Each row was made from one walk, in order. Every step used is in the known rows, and no mark comes twice. Write each row's walk.
In the rows, zero is written as 128.
Known rows
pove karag zopakes timot lanir kuvoz fenuk: [142  85 104 125  74 138 187  95 108 157 141 142  97  69 130  74 119 144
 153 126 137 125 112 203 183 146 186 194]
timot lanir sopip: [128 103 161 135 117 119 143 118 132 161 196  89 148 118 149 114 119 129
 138 176 135 144 148 166 148  90 122 160]
lanir timot zopakes guro pove karag zevumul: [ 70  68  46 115 219 206 137 109 117 161  86 100 141  61 150 120 199 154
 115  98 153 180 121 126 129 115 186 143]
karag zevumul: [101 107 121 166 193 185 110 149 112 146 136  86 145 124 156 157 131 175
 116 177 126 178 166 150 142  67 133 136]
pove karag zopakes guro zevumul: [ 42  81 100 131 219 177 141 119  83 163  61  67 111  84 148 101 134 204
 136 134 146 203 161 167 113  68 185 135]
zopakes timot: [119 143 150 166 151 178 138 151 118 120 145 103 132 135 131 155 111 160
 107 205 104 136 148 142 182 111 121 128]
kizu timot zopakes guro: [ 79 137 141 157 201 164 132 131 132 127 149  82 156 129 140 111 104 118
 108 159  95 146 148 156 126 118  99  99]
pove karag: [ 91 115 133 147 178 171 138 127 102 149 142  82 127 123 146 140 132 168
 104 155 136 165 148 142 141  72 141 145]
timot lanir: [122 125 141 143 140 138 139 132 126 146 175 102 141 130 137 136 112 126
 129 174 119 144 147 155 161  93 113 130]
kizu timot lanir kuvoz fenuk: [156  90 128 151  92 121 142 109 155 151 221 130 151 108 151  91 103  89
 138 130 131  96 128 187 137 138 124 180]
fenuk sopip: [ 80 119 177 153 155 176  96 133 122 147 177 109 133 139 160 162 125 174
 131 169 121 163 180 159 140  70 125 137]
kuvoz zopakes: [131 168 153 154 147 159 133 137 122 129 142  96 113 133 145 149 113 137
 115 184 119 148 144 126 174  95 112 122]
kizu timot zopakes guro pove: [ 82  93 109 142 217 178 136 124 125 127 142  94 159 114 152 101 126 123
 107 133 117 135 142 146 132 123 112  95]
kuvoz zopakes guro pove: [103 117 127 139 187 180 139 129 121 127 107  91 116 111 159 124 137 144
 110 156 144 151 150 117 149  86 136 104]
guro zopakes timot lanir kuvoz fenuk: [163  91 122 138  79 142 184 106 135 149 166 147 108  90 136  95  97 136
 156 155 128 115 138 207 185 150 161 182]
kuvoz lanir timot zopakes guro pove karag zevumul: [ 74  67  42 107 179 187 140 101 118 166 108 122 128  59 142 123 223 127
 121  99 149 163 104 114 138 139 201 168]
zopakes guro: [ 79 128 165 154 197 176 127 138 128 135 128  69 132 137 150 134 109 162
 107 182 127 175 180 147 125  68 126 114]
kuvoz lanir timot zopakes: [132 159 127 123 115 146 134 111 151 145 177 129 117 120 124 153 149  94
 133 157 117 144 110 114 188 166 131 159]
kizu timot lanir: [116 114 131 156 136 131 133 131 126 143 201 101 156 126 137 116 101  98
 130 161 106 112 132 166 144 124  97 126]
fenuk kuvoz zopakes timot: [146 200 144 160 107 162 133 143 130 122 146 140 103 125 132 168 133 132
 119 182 102  98 131 104 181 156 126 142]
fenuk kuvoz: [115 153 150 155 152 165 111 136 136 148 175 112 121 140 155 165 125 152
 121 164 130 137 172 122 132 103 122 146]
timot lanir kuvoz: [157 129 123 134 108 130 151 120 137 158 177 109 138 116 140 126 125 122
 138 155 132 132 136 159 167 111 119 164]
pove karag zopakes guro: [ 51  98 135 135 199 176 153 113  88 152  87  60  94 101 147  93 108 188
 126 145 142 196 165 174 126  66 166 124]
kuvoz fenuk sopip: [ 85  91 188 154 139 174  92 126 138 143 196 133 129 134 169 145 112 171
 131 160 134 159 188 177 123  67 146 155]
karag zopakes: [104 122 152 145 171 165 136 126 103 143 129  82 100 127 148 121  83 178
 141 172 129 180 166 172 171  83 126 120]
timot lanir kuvoz zopakes guro: [145 158 129 129 111 127 161 117 141 149 133 105 120 103 139 107 134 101
 135 155 128 134 129 143 156 117 130 141]
karag zopakes guro zevumul: [ 62  99 123 140 215 174 126 132 103 150  74  70 118 105 152 114 111 197
 144 160 133 200 180 167 128  74 156 119]
guro pove karag zopakes timot lanir sopip: [115  41  93 111 111 143 186  95  83 165 135 111 111  60 139  68 147 161
 150 131 149 129 110 184 184 128 180 167]

Write each row's walk
[130 136 135 152 118 148 152 141 121 130 164 120 142 122 119 139 117 126
 123 194  96 120 129 156 189 128 119 131]  zopakes timot lanir
[ 87  60  94 123 190 183 155 106  78 155 108  89  96  89 157 101 131 193
 132 117 162 172 144 160 163  82 166 138]  guro pove karag zopakes
[ 58  62  58 129 242 206 141 120  94 156  83  91 150  74 157 116 186 174
 100 114 142 185 140 141 122  76 174 125]  timot zopakes guro pove karag zevumul
[113 122 142 157 158 183 162 132 104 133 125  99 105 120 134 135  92 178
 130 192 107 147 159 173 186 119 134 127]  guro zopakes timot
[ 68  86  93 121 224 189 154 113 104 145 103  92 137  93 148 109 162 158
  97 121 143 172 139 134 135  87 155 118]  timot zopakes guro pove karag
[ 64  64 107 133 215 194 145 120 102 147 108  77 128 101 161 114 158 176
  99 130 160 169 155 136 115  63 166 126]  zopakes guro pove karag
[126 137 140 136 108 149 124 121 149 147 182 117 109 126 134 156 143 111
 135 167 135 140 127 116 168 141 139 169]  kuvoz lanir timot
[150 115  95 118 125 141 167 109 135 150 126 116 120  85 149  97 157 108
 137 126 149 123 121 133 162 121 142 137]  timot lanir kuvoz zopakes guro pove
[150 109 153 153 129 159 131 121 150 145 180 115 126 124 162 125 109 152
 123 156 154 146 160 164 149  91 143 181]  lanir kuvoz fenuk
[176 183 134 155  95 158 159 137 129 124 132 119 107 113 131 142 132 134
 120 186 112 110 116 127 212 147 125 153]  lanir kuvoz zopakes timot
[125  76 150 145  73 126 113 103 155 160 240 155 150 107 162 101 120 104
 156 117 126  99 142 204 120 133 136 187]  kizu timot lanir kuvoz fenuk sopip
[169 113 132 146  72 137 159 123 148 138 185 151 134 105 134 113 118 117
 134 166 123 103 127 176 181 144 148 183]  zopakes timot lanir kuvoz fenuk
[166 139 119 144  88 139 164 132 133 143 165 128 138 110 121 127 132 123
 134 176 111 107 118 158 196 146 127 164]  zopakes timot lanir kuvoz
[135 144  92 128 130 127 150 124 135 158 109 108 135  87 138 116 157 117
 147 144 132 138 128 137 145 117 147 152]  timot lanir kuvoz zopakes guro zevumul
[102 175 130 119 119 148 123 106 169 153 166 139 109 113 134 151 166  89
 138 138 123 131 132  96 134 180 150 163]  fenuk kuvoz lanir timot zopakes guro
[129 159 135 131  87 145 111 117 163 157 199 142  98 125 140 173 158 106
 143 147 138 114 133  96 144 168 149 189]  fenuk kuvoz lanir timot
[139  99 154 143  53 143 131 116 148 150 203 175 134 101 143 124 136 133
 151 150 117 105 141 192 165 137 158 192]  zopakes timot lanir kuvoz fenuk sopip
[178 165 121 134  84 118 160 116 137 152 162 119 120 107 136 123 133  99
 140 156 127 120 115 140 188 129 117 157]  timot lanir kuvoz zopakes
[158 130 114 135  85 135 177 116 112 148 135 125 105  92 122 100 107 143
 161 165 113 126 119 185 213 151 138 157]  karag zopakes timot lanir kuvoz
[ 93 155 140 130 183 170 133 116 156 137 125  92 134 114 135 133 127 125
 121 156 122 173 145 130 149 129 127 119]  lanir timot zopakes guro
[126 131 166 138  88 129 120 117 145 166 219 121 113 130 159 148 154 131
 138 166 142 121 152 120 125 127 145 202]  fenuk kuvoz lanir sopip
[152 169 132 149  93 137 161 138 120 122 148 130 122 112 115 139 123 102
 126 196  93 104 109 137 208 145 117 123]  kuvoz zopakes timot lanir
[ 97 155 134 119 140 154 136 112 157 142 148 115 120 114 126 137 150  96
 127 156 118 156 126 118 158 153 144 143]  kuvoz lanir timot zopakes guro
